Known rows, with every step that occurs:
F/S/M: 1.25; 2.34; -1.80; 1.84; -2.12; -0.43; 0.68; 2.01; 0.79; 1.30; 0.34; 1.72; -0.73; -1.57; -1.03; 2.09; 0.65; -0.27; 0.49; 1.00; -5.03; -1.20; -0.72; 2.19; 2.15
E/F/S/V: 1.57; 3.62; -1.28; 0.94; -3.13; -3.34; 1.76; 0.08; 1.13; -0.31; 0.94; 1.53; -1.82; -0.44; 0.64; 2.03; 0.50; 2.47; 2.02; -0.34; -4.95; 1.45; -0.39; 2.93; 3.15
E/F/S/V/W/M: 1.96; 3.26; -2.54; 2.11; -1.99; -2.97; 0.95; -1.46; 1.74; 0.44; -0.42; 3.82; -0.41; -1.67; 2.10; 3.91; 2.22; 2.38; 3.68; 0.10; -5.76; 0.93; 0.61; 3.70; 3.41
V/E/F/S/M/W: -0.16; 2.53; -2.43; 3.77; -2.94; -4.28; 0.71; 2.24; -1.28; 2.47; -1.36; 1.14; -0.51; -0.74; -0.58; 0.71; 2.36; -0.73; 1.77; 2.25; -4.13; 0.18; 1.31; 1.16; 4.00
S/F/E: 2.07; 1.34; -0.93; -0.24; -4.50; -0.54; 0.34; 3.00; 1.60; 2.12; 0.30; -0.85; -1.93; -0.79; 0.99; 1.32; 0.74; 0.90; 2.86; -0.71; -3.83; 0.07; -3.05; 4.62; 3.65
V/W/M: 1.87; 1.88; -3.34; 3.39; -1.33; 0.16; -0.52; 1.09; 1.54; 0.20; -2.10; 3.07; 0.87; -2.93; 3.24; 4.57; 1.53; 1.64; 3.49; -0.24; -4.01; 0.28; -0.03; 2.35; 0.96
V/E/Y/W/M: 0.53; 4.85; -4.31; 3.84; -1.31; -1.90; 0.50; 1.10; -0.17; -0.08; -3.94; 3.05; 1.67; -2.38; 2.84; 3.93; 1.55; 2.07; 4.15; 0.24; -3.82; 0.00; -2.29; 1.68; 1.62
Y/E/F/S/M/W/V: 0.30; 4.48; -2.25; 3.62; -2.54; -1.45; 1.09; 0.57; -0.97; 0.83; 0.00; 4.84; -2.63; -0.59; 0.37; 1.64; -0.24; -0.48; 3.61; 0.74; -4.56; 1.73; 2.66; 4.58; 5.01
Y/E/F: 0.52; 4.31; -0.78; 4.14; -2.93; -1.08; 3.11; 1.17; 1.83; -0.94; 0.72; 2.61; -1.04; 0.26; 2.24; 2.88; -0.15; 2.29; 3.21; -1.83; -3.81; 3.73; -0.10; 2.82; 2.69
F/E/Y/W/M: 1.57; 3.95; -2.62; 3.06; -3.22; -0.62; -0.02; 1.92; -0.34; -1.01; -2.28; 3.57; -2.19; -1.34; 1.18; 3.67; 1.24; 1.35; 5.03; -2.32; -4.90; -0.41; -3.74; 4.12; 1.85
F/S/V/E/Y/W: 1.85; 4.28; -5.17; 0.36; -1.64; -3.83; 1.50; 1.08; -0.01; 1.10; -1.51; 1.87; 1.22; -3.48; 1.42; 1.87; 0.00; 3.03; 2.81; 1.97; -5.79; 0.27; -0.39; 2.26; 3.32
E/F: 0.50; 3.31; -0.80; 3.30; -3.54; -1.81; 1.66; 1.31; 1.04; -1.08; -0.28; 0.69; -1.63; 0.28; 1.43; 2.67; 1.55; 1.45; 2.37; -1.57; -2.67; 1.42; -1.12; 2.14; 2.59
S/M: 1.67; 2.29; -1.65; 2.54; -2.80; 0.56; 1.69; 1.15; 1.56; -0.04; -1.21; 0.92; 0.39; -1.29; 0.13; 3.44; 0.61; -0.27; 1.50; 0.98; -3.47; -0.03; -1.66; 1.32; 2.05
Y/E/F/S/V/W/M: 2.21; 4.31; -2.80; 3.13; -1.08; -2.66; 2.20; -1.46; 2.05; 0.58; 0.77; 5.97; -0.16; -2.06; 2.49; 4.06; 0.42; 3.23; 4.66; -0.02; -7.02; 2.92; 1.63; 4.23; 3.44
N/S/F: 1.76; 3.55; -2.34; 1.17; -4.00; -0.63; 1.47; 1.60; 1.83; 0.23; -0.73; -0.44; -1.48; -2.33; 2.37; 3.64; 0.82; 2.32; 1.86; 0.37; -4.53; -1.14; -2.92; 3.35; 4.09
V/E/F: 0.20; 3.40; -2.12; 3.44; -2.86; -3.58; 2.12; 1.07; 0.76; 1.32; -1.21; 0.20; 0.74; 0.24; 2.04; 2.25; 2.42; 2.16; 2.90; -0.24; -2.27; 2.04; -0.36; 1.32; 2.37
S/V/E/Y/W: 2.45; 4.18; -4.79; 1.05; -2.37; -2.83; 2.59; 0.54; 0.71; 0.04; -3.04; 1.10; 2.28; -3.07; 2.46; 2.84; -0.11; 2.89; 3.82; 2.04; -4.25; 1.32; -1.13; 1.43; 3.40
N/S/F/E/Y: 2.56; 3.13; -2.15; 0.55; -6.10; -2.36; 0.22; 2.90; 1.12; 0.21; 0.06; -0.73; -3.57; 0.27; 1.40; 4.12; 1.98; 2.14; 3.79; -0.69; -6.55; -2.30; -4.90; 5.12; 5.29
M/W/V/E: 0.81; 2.61; -4.65; 1.66; -2.28; -1.85; -2.03; 2.67; -1.60; 2.15; -2.99; 1.95; 0.35; -3.27; 2.84; 1.38; 0.57; 1.30; 4.24; 1.60; -0.91; 0.69; 2.47; 2.40; 2.18

Rows:
1.07; 3.68; -4.21; 1.47; -2.37; -2.73; -1.09; 0.79; 0.26; 1.02; -2.13; 1.31; 0.94; -0.56; 2.82; 3.65; 1.82; 2.23; 4.27; 0.55; -2.28; -0.33; 0.07; 3.42; 2.39 | W/V/E/Y
-0.08; 4.07; -1.41; 3.59; -2.31; -2.26; 2.16; 1.79; 0.94; 0.42; 2.30; 3.34; -2.30; 0.08; 1.37; 1.64; 0.01; 2.07; 2.30; -2.11; -5.59; 2.56; 0.84; 3.68; 2.41 | Y/E/F/S
0.32; 4.16; -3.07; 2.13; -2.27; -3.81; 1.28; -1.36; 0.09; 3.63; -0.79; 2.18; -0.02; 0.30; -0.46; 2.29; 2.93; 0.80; 2.96; 1.21; -3.09; -0.05; 1.14; 4.12; 4.30 | W/V/E/F/S/M
1.76; 3.88; -2.39; 1.57; -3.34; -4.21; 2.83; -0.73; 1.71; 0.85; -1.20; 0.54; 1.31; -0.70; 2.01; 2.65; 1.67; 2.90; 3.72; 0.92; -2.88; 3.07; -0.65; 1.53; 3.56 | S/V/E/F
3.98; 4.18; -4.85; 1.93; -2.70; -0.91; 1.09; -0.95; 2.58; -0.74; -2.49; 4.32; 0.16; -4.52; 3.49; 6.57; 1.41; 3.58; 4.99; 1.14; -5.74; -0.15; -0.67; 2.47; 2.97 | N/S/V/W/M
0.45; 3.52; -2.86; 3.36; -3.45; -3.06; 0.84; -0.27; -1.19; 1.78; -3.57; 1.53; 0.18; -0.48; 1.37; 2.44; 2.39; -0.52; 4.20; 2.13; -1.47; 1.01; 1.64; 2.58; 4.99 | S/M/W/V/E/F
1.96; 4.09; -2.99; 2.85; -3.99; -0.11; 2.08; 1.04; 1.52; -0.60; -1.39; 1.79; -1.17; -2.08; 0.48; 5.12; 1.27; 0.79; 2.22; 1.23; -4.72; -0.96; -2.21; 1.63; 3.34 | N/S/M
0.19; 5.76; -4.40; 2.83; -1.58; -3.09; 3.19; -1.94; -0.63; 3.26; -2.68; 3.20; -0.14; -1.58; -0.33; 1.51; 2.41; 0.94; 3.62; 1.13; -3.29; 0.46; 1.50; 4.50; 5.25 | Y/W/V/E/F/S/M
-0.38; 3.51; -3.75; 2.21; -2.66; -4.59; -1.37; 2.00; -2.35; 2.88; -1.22; 2.35; -1.62; -1.06; 1.60; 0.18; 1.87; 1.33; 3.56; 0.42; -2.32; 0.36; 3.29; 3.84; 3.61 | M/W/V/E/F/S
2.30; 5.52; -4.56; 1.82; -1.80; -2.30; 1.57; -0.88; 0.85; -0.36; -4.17; 3.27; 2.60; -3.38; 3.00; 4.36; 0.68; 3.30; 4.58; 1.62; -4.32; 0.96; -2.39; 1.58; 2.62 | S/V/E/Y/W/M
2.59; 7.18; -5.81; 2.45; -3.00; -3.01; 1.99; -1.47; 0.63; -1.10; -4.31; 4.14; 1.17; -3.92; 3.04; 6.04; 1.23; 4.43; 5.32; 1.54; -5.42; -0.19; -2.87; 2.04; 3.71 | N/S/V/E/Y/W/M
1.44; 4.61; -1.44; 1.66; -2.74; -2.91; 3.25; 0.07; 1.82; -0.17; 2.59; 3.53; -1.25; -0.98; 1.11; 2.21; -0.91; 3.11; 2.80; -0.64; -6.08; 3.45; 0.61; 3.40; 3.50 | Y/E/F/S/V
3.46; 2.57; -3.48; 1.30; -1.66; -0.46; 0.33; -0.88; 2.68; -0.15; -2.40; 3.45; 1.42; -3.65; 3.30; 4.80; 0.82; 2.54; 4.48; 1.35; -4.50; 1.34; -0.16; 2.53; 1.86 | S/V/W/M
0.30; 5.62; -4.41; 3.04; -2.21; -2.72; 3.09; -1.13; -0.37; 1.67; -3.38; 2.39; 0.49; -1.77; 2.41; 1.91; 1.86; 2.27; 5.07; -0.25; -0.94; 2.32; 1.44; 4.05; 3.99 | Y/W/V/E/F
0.78; 2.63; -4.34; 2.22; -2.32; -3.21; -2.57; 1.99; -2.04; 2.19; -1.92; 2.20; -0.27; -1.25; 0.31; 2.17; 1.60; -0.53; 3.04; 3.17; -4.25; -2.31; 1.33; 3.10; 4.01 | F/S/M/W/V/E/Y
1.69; 2.46; -2.73; 2.25; -2.91; 0.52; -0.95; 1.49; -0.76; -0.10; -2.85; 2.40; -1.02; -2.43; 0.97; 2.59; 0.20; -1.26; 3.18; 2.14; -2.24; -0.24; 0.51; 2.84; 3.33 | S/M/W/V
-0.24; 4.26; -3.47; 1.90; -2.09; -4.31; 0.05; -0.14; -0.48; 3.25; -0.05; 2.26; -0.79; -0.24; 1.21; 1.33; 2.39; 2.46; 3.48; -0.40; -2.49; 0.69; 2.02; 4.41; 3.09 | W/V/E/F/S
1.23; 2.20; -3.03; 1.27; -2.37; -0.37; -1.77; 1.90; -1.63; 1.47; -1.41; 2.95; -2.20; -2.49; -0.39; 1.34; 0.11; -1.08; 2.25; 1.83; -3.61; -1.52; 1.66; 3.62; 3.23 | F/S/M/W/V
2.10; 2.76; -4.06; -0.47; -1.89; -3.34; 0.75; 1.53; 1.24; 2.88; 0.16; 1.61; 1.10; -3.27; 0.74; 1.17; -0.02; 3.06; 2.27; 2.01; -4.75; 0.68; 0.67; 1.63; 1.80 | F/S/V/E
2.24; 3.23; -3.17; 1.95; -1.64; -2.96; 3.15; -0.12; 2.19; 0.58; 1.58; 3.72; -0.41; -2.01; 2.32; 2.62; -0.28; 3.00; 3.58; 0.10; -6.86; 3.48; 2.84; 4.11; 4.42 | Y/E/F/S/V/W
0.15; 3.55; -1.07; 4.64; -2.77; -1.83; 2.03; 2.33; -0.70; 0.04; 0.54; 3.53; -2.29; -0.72; -0.02; 1.30; -0.28; -0.81; 2.13; 0.50; -5.86; 1.78; 1.49; 2.41; 4.19 | Y/E/F/S/M/W
0.66; 2.38; -4.56; 1.42; -1.80; -2.25; -1.43; 1.87; -1.82; 3.60; -2.11; 2.83; -0.12; -2.92; 0.10; 0.76; 0.71; -0.54; 2.92; 3.19; -3.03; -1.10; 2.56; 2.85; 3.16 | F/S/M/W/V/E
1.59; 4.13; -5.61; 3.22; -4.06; -3.08; -0.85; 1.12; -1.45; 0.38; -3.83; 2.12; -0.46; -1.98; 1.95; 4.63; 2.19; 0.73; 4.69; 3.39; -4.06; -2.01; -0.10; 2.59; 5.29 | N/S/M/W/V/E/Y
1.00; 4.61; -5.66; 1.58; -1.26; -1.00; 1.59; 0.28; -0.28; 2.19; -3.72; 2.73; 1.35; -4.07; 2.43; 1.88; 0.28; 2.37; 4.67; 0.66; -1.21; 1.43; 1.50; 3.45; 2.42 | Y/W/V/E
